Each row comes from the steps of one path. Every step used is in the known rows, and no mark comes twice. Write the path behind each row, first mark first.
Known rows:
tebil -> ranup -> faleb -> mikure: [4.23,0.23,0.40,0.61,4.25,-0.54,3.51,0.19,3.43,3.36,-2.77,-0.59,0.10,-0.55,-2.03,0.80,2.20,-0.39,1.58,2.97,-1.16,0.56,2.16,-3.36,2.74]
fikulom -> dagak -> tebil: [-0.49,-0.68,1.40,1.11,1.01,1.39,-1.10,0.50,0.75,-3.09,1.74,-0.68,0.22,-1.75,1.04,0.75,2.20,0.43,-2.33,0.99,2.81,-0.24,-2.21,-0.34,-2.74]
benid -> dagak: [2.43,-0.09,-1.60,1.11,0.38,-1.23,0.41,0.50,0.92,0.20,-0.05,0.51,0.99,-2.74,-0.18,0.84,0.20,0.30,1.93,0.92,2.23,0.70,2.75,-1.12,0.73]
fikulom -> liveg -> faleb: [0.81,0.25,0.30,2.06,3.81,-3.22,2.22,1.97,-0.76,-0.07,2.10,0.46,0.89,-3.82,1.68,-0.96,2.60,0.98,1.46,0.19,1.92,0.81,5.58,-3.87,-0.10]
dagak -> fikulom -> liveg -> faleb: [-0.34,-0.28,-2.52,1.47,4.18,-3.18,2.29,2.02,-0.34,-0.64,1.59,1.88,-1.72,-1.23,2.27,0.35,2.46,1.98,1.42,1.26,0.16,0.52,4.27,-3.07,0.61]
dagak -> fikulom: [0.36,-1.23,-2.56,-0.13,1.95,-0.61,1.32,-0.41,0.27,-0.82,0.01,1.90,-2.00,0.97,1.75,1.96,0.89,0.75,0.71,2.19,-2.25,0.21,1.02,-0.12,2.15]
dagak -> fikulom -> liveg -> faleb -> ranup -> tebil: [-0.17,0.69,-2.36,2.89,7.75,0.90,2.61,2.22,1.21,1.65,2.14,1.29,-3.63,-3.80,3.46,1.25,2.11,0.91,0.44,1.15,-2.36,0.35,3.79,-0.65,0.12]
faleb -> ranup: [1.17,-1.46,-0.26,-0.03,2.16,1.24,1.63,0.28,2.16,1.92,0.17,0.79,-0.50,-2.72,0.47,1.33,3.43,-1.33,2.28,1.21,-1.54,1.44,1.28,0.20,1.51]
liveg -> faleb -> mikure: [1.05,0.94,0.13,3.24,2.92,1.55,2.16,-0.10,2.03,2.37,-1.04,1.73,-2.43,-1.45,1.12,-1.66,1.68,1.63,2.79,2.48,0.73,-0.55,4.71,-2.42,-0.49]
faleb -> ranup -> fikulom: [2.15,-1.63,0.69,-1.67,3.14,1.50,1.95,-0.28,1.74,1.73,1.49,2.08,1.22,-2.43,2.78,2.00,2.66,-1.07,3.09,2.64,-4.56,-0.37,-0.02,1.34,2.31]
dagak -> fikulom -> liveg -> faleb -> ranup: [-0.27,-1.30,-2.78,0.80,4.71,-1.36,2.89,2.71,1.47,1.45,1.59,2.09,-2.51,-2.69,1.78,1.26,4.88,0.73,2.76,1.37,-1.03,1.12,3.51,-1.68,0.69]
benid -> dagak -> fikulom -> liveg: [1.42,-1.92,-4.69,1.19,0.73,-3.02,2.03,1.81,0.28,-0.63,0.15,3.17,-1.48,-2.06,0.53,2.30,1.26,-0.30,2.26,0.72,1.19,0.34,2.78,-2.25,1.05]
benid -> dagak -> tebil: [0.14,-0.25,-0.68,0.47,0.50,0.42,-0.48,0.25,2.63,-0.72,0.87,-0.11,0.28,-2.81,2.02,0.60,0.17,0.80,-0.23,1.83,2.72,-0.74,0.25,-0.48,-1.31]
tebil -> ranup -> benid -> dagak -> fikulom: [1.86,-2.37,-2.89,-1.35,4.41,-5.41,1.01,-0.68,2.04,-0.65,-0.30,-0.07,1.96,-0.44,0.91,3.54,-1.60,-0.36,0.10,2.87,-1.47,-0.95,-0.18,-1.08,6.76]
liveg -> faleb -> ranup -> benid -> dagak -> tebil: [-1.27,-0.03,1.04,-0.52,5.38,0.63,0.62,2.64,5.36,0.51,2.79,-0.97,1.18,-5.06,4.61,0.92,0.29,1.26,2.61,1.74,1.53,-1.74,1.69,0.11,1.34]
faleb -> ranup -> fikulom -> liveg: [2.22,-2.65,0.15,-0.76,3.31,-0.23,3.59,0.96,0.84,1.34,2.22,2.93,1.29,-4.00,2.45,2.14,3.89,-2.58,3.53,1.40,-3.88,-0.10,1.20,-0.45,1.97]
tebil -> ranup -> benid -> dagak -> fikulom -> liveg -> faleb: [1.34,-1.64,-2.84,0.21,6.51,-7.81,1.99,1.50,1.13,-0.79,1.56,0.03,2.45,-3.11,1.67,2.16,0.25,0.83,0.76,1.82,1.19,-0.78,3.39,-4.02,5.57]
tebil -> ranup -> fikulom -> liveg -> faleb -> mikure: [2.86,-1.50,0.19,1.84,5.26,-3.30,3.85,-1.18,1.19,2.82,0.28,1.63,1.19,-2.74,1.34,-0.53,3.41,-0.18,1.29,4.11,-1.87,-1.28,3.40,-4.24,2.15]
fikulom -> dagak -> benid -> ranup: [1.87,-3.12,-0.69,4.58,2.14,-1.59,-0.35,1.18,0.25,-2.85,2.20,1.84,0.52,-0.96,-2.59,2.62,1.89,-1.93,2.24,2.93,3.38,0.35,-1.49,1.09,0.42]
fikulom -> liveg -> faleb -> ranup -> tebil: [0.70,1.09,0.40,3.66,7.56,0.87,2.70,2.51,0.90,2.28,2.48,-0.31,-1.08,-6.21,2.65,-0.12,2.18,0.01,0.80,-0.19,-0.34,0.86,4.75,-1.53,-1.00]
benid -> ranup: [0.57,-2.34,0.32,0.88,2.21,-1.14,1.00,0.20,0.78,0.40,1.35,0.34,0.84,-0.90,-0.45,0.18,3.13,-1.23,2.17,1.49,1.27,-0.92,1.84,0.53,1.57]
tebil -> ranup: [2.21,-1.47,-0.17,0.19,2.99,-4.11,0.93,-2.02,0.53,0.68,-0.37,-1.78,2.51,-1.46,-0.70,0.96,2.58,-0.68,-1.94,2.36,-0.31,1.50,0.54,-2.09,3.21]
liveg -> faleb -> ranup: [0.69,0.32,0.24,0.72,4.58,0.39,1.29,1.24,2.28,2.03,1.07,-0.06,-0.18,-3.47,1.21,-0.19,3.80,1.54,2.36,1.44,-0.22,1.40,3.33,-0.65,0.49]

Write each row's path:
[1.83,-0.05,0.92,0.44,5.15,-2.74,2.59,1.42,-0.72,-0.20,3.30,1.64,2.44,-3.39,3.74,-0.32,1.83,1.12,2.31,1.88,-1.09,-0.60,4.27,-2.69,0.90]
ranup -> fikulom -> liveg -> faleb
[2.43,-2.84,1.37,0.48,2.49,-0.42,-0.30,0.75,-1.07,-1.86,2.73,1.26,2.52,-0.89,-0.59,1.34,3.39,-0.94,1.85,2.07,0.75,-1.75,-1.09,1.57,0.73]
benid -> ranup -> fikulom -> dagak
[0.03,-1.02,1.43,0.21,6.81,-2.13,3.83,3.29,2.10,0.85,2.93,0.91,1.63,-5.31,3.39,0.87,2.40,-1.21,4.09,-0.43,-0.76,-0.24,4.47,-2.15,3.18]
fikulom -> liveg -> faleb -> ranup -> benid
[1.37,-2.16,0.54,2.81,4.54,-0.48,4.04,1.12,1.43,2.40,2.08,3.55,-0.45,-2.17,1.49,-1.49,4.03,-0.88,5.28,3.28,0.11,-3.65,4.67,-1.64,0.58]
benid -> ranup -> fikulom -> liveg -> faleb -> mikure
[0.76,-1.31,-2.76,-0.96,2.88,-1.66,1.24,1.16,1.77,-1.61,0.44,2.28,0.09,-0.65,3.07,3.09,-2.95,-0.07,2.97,1.44,-1.18,-1.65,1.46,-0.13,4.90]
ranup -> benid -> dagak -> fikulom
[-0.72,-2.10,2.44,-2.00,5.49,-3.39,1.16,-1.50,2.83,-1.54,1.58,-2.48,3.53,-1.81,3.60,1.69,-0.38,-1.38,-2.73,2.73,-1.36,-2.07,-1.85,-0.87,4.38]
dagak -> tebil -> ranup -> benid
[2.29,-4.06,-0.83,2.92,3.98,-3.15,2.99,0.84,0.38,-1.05,3.83,3.89,1.85,-2.21,1.65,2.91,1.39,-3.26,4.36,4.18,-1.55,-1.78,0.39,0.41,2.88]
dagak -> benid -> ranup -> fikulom -> liveg
[-1.27,-1.17,0.57,0.23,5.41,-1.03,2.13,3.80,4.28,0.24,3.46,0.13,1.38,-6.64,4.45,1.13,1.21,-0.24,3.27,0.60,2.39,-1.91,2.89,-1.91,0.77]
fikulom -> liveg -> faleb -> ranup -> benid -> dagak -> tebil
[0.73,-0.69,-0.14,1.54,4.21,-1.44,2.73,2.50,1.27,2.17,1.85,0.94,-0.02,-5.03,1.01,-0.02,4.85,0.04,2.90,0.19,0.68,1.52,4.58,-2.68,-0.28]
fikulom -> liveg -> faleb -> ranup
[1.61,0.21,0.86,-0.68,5.44,0.92,1.45,0.71,1.80,2.06,2.60,0.98,1.41,-3.09,3.57,0.50,3.19,1.79,3.34,3.09,-3.39,0.08,2.24,0.43,1.43]
liveg -> faleb -> ranup -> fikulom
[2.10,-1.58,-0.21,-1.58,2.92,-2.66,-0.72,-2.05,2.72,-0.09,1.77,-1.23,3.84,-2.42,2.28,1.77,0.92,0.54,-1.96,4.67,-0.73,-1.34,-2.45,-0.47,1.67]
benid -> dagak -> tebil -> ranup -> fikulom
[1.00,-2.68,-3.36,-0.22,2.83,-3.75,2.92,2.42,0.78,-1.76,0.95,3.09,0.24,-2.17,2.84,3.04,-1.76,-1.45,3.37,0.21,-0.29,-1.59,2.70,-1.91,4.39]
ranup -> benid -> dagak -> fikulom -> liveg
[0.59,-2.15,2.10,-1.22,2.53,3.50,-0.32,0.59,2.16,-1.27,2.94,0.80,0.92,-2.44,2.79,2.17,3.63,-0.48,0.25,2.77,-1.52,-1.02,-4.29,1.86,-1.76]
faleb -> ranup -> fikulom -> dagak -> tebil
[-0.83,-1.71,0.49,-1.61,3.11,1.42,1.21,1.72,5.19,0.12,1.73,0.22,1.05,-4.34,3.71,2.51,-0.16,-1.52,2.50,1.49,0.10,-1.93,-0.63,0.89,2.31]
faleb -> ranup -> benid -> dagak -> tebil
[0.37,-1.09,1.60,-0.31,6.40,-4.63,1.25,-0.57,1.37,-0.50,3.75,-1.55,3.76,-3.21,3.95,-0.33,3.49,1.39,-2.48,4.12,-0.69,-1.41,0.45,-3.08,0.93]
dagak -> tebil -> ranup -> fikulom -> liveg -> faleb
[1.61,-1.01,-4.31,0.42,0.53,-1.18,0.40,0.45,0.91,-0.31,-0.53,2.17,-1.51,-0.36,0.90,2.14,-0.30,1.16,1.75,2.12,0.39,0.54,1.50,-0.46,1.56]
benid -> dagak -> fikulom
[-0.02,-1.48,0.80,-0.59,3.00,-2.48,-0.01,-2.24,2.37,-0.40,0.80,-2.47,1.96,-1.27,1.18,0.82,2.57,0.03,-4.00,3.19,0.06,-0.04,-1.80,-1.34,1.10]
dagak -> tebil -> ranup
[2.49,-0.28,1.81,1.19,3.52,1.21,1.21,1.11,3.98,0.65,-1.60,-1.68,-0.39,-0.94,-2.00,1.13,3.22,0.23,-1.62,2.79,2.22,-0.59,-2.10,-2.88,-1.20]
fikulom -> dagak -> tebil -> ranup -> faleb -> mikure
[2.19,-3.26,-0.62,2.08,3.88,-1.50,1.39,-0.33,1.23,-1.06,3.10,2.98,1.75,-0.70,1.74,2.68,0.27,-1.91,4.03,5.43,-2.44,-1.63,-0.82,2.71,3.34]
dagak -> benid -> ranup -> fikulom
[1.59,-1.94,1.48,-1.37,5.27,-4.64,1.70,-1.21,1.18,-0.61,0.60,-1.70,4.06,-1.67,1.26,1.62,-0.23,-1.82,-0.56,1.84,-1.87,-0.62,0.46,-1.63,6.79]
tebil -> ranup -> benid
[2.63,-0.60,0.53,1.71,3.56,2.02,3.64,2.56,3.72,3.02,-1.09,1.65,-1.91,-0.17,-1.98,0.11,2.73,-1.11,5.65,1.79,0.54,-2.23,3.52,-0.67,1.35]
benid -> ranup -> faleb -> mikure
[0.68,-1.63,1.46,0.64,2.20,-2.16,-1.32,-1.29,0.92,-2.36,1.12,-2.73,2.20,-1.67,-0.90,1.24,3.49,0.28,-4.87,2.35,2.67,0.48,-3.68,-1.47,-0.89]
fikulom -> dagak -> tebil -> ranup
[1.33,-3.01,-1.22,3.51,2.77,-1.82,1.39,0.20,1.48,-0.75,1.98,1.90,0.37,-0.90,-0.50,1.98,0.95,-1.93,3.07,3.91,0.64,-0.22,0.14,1.37,2.22]
dagak -> benid -> ranup
[1.80,-2.72,-0.57,-0.82,2.63,-4.41,0.90,-0.59,1.85,-0.23,2.28,-0.31,4.15,-4.10,2.14,1.90,1.97,-0.75,-1.68,3.41,0.46,-1.45,-0.95,-2.33,1.24]
benid -> dagak -> tebil -> ranup -> fikulom -> liveg
[2.09,-0.68,-0.28,-0.42,2.62,-1.73,1.30,1.32,1.63,-0.85,0.75,0.72,2.63,-3.02,2.14,1.71,-2.76,-0.80,3.01,0.56,0.67,-1.09,2.48,-0.77,4.15]
ranup -> benid -> dagak
[4.21,-1.60,-0.20,5.26,3.39,1.95,2.36,3.38,2.98,-0.13,-0.23,2.81,-1.94,-0.34,-3.73,2.49,1.55,-1.67,5.65,3.44,2.70,-0.64,0.05,-0.24,-0.02]
fikulom -> dagak -> benid -> ranup -> faleb -> mikure
[-0.15,-2.84,2.11,-0.18,2.70,0.99,-1.01,0.58,0.66,-2.94,3.81,0.21,2.06,-0.75,1.70,1.20,3.63,-0.44,0.10,2.98,1.22,-3.50,-3.44,2.35,-1.34]
benid -> ranup -> fikulom -> dagak -> tebil
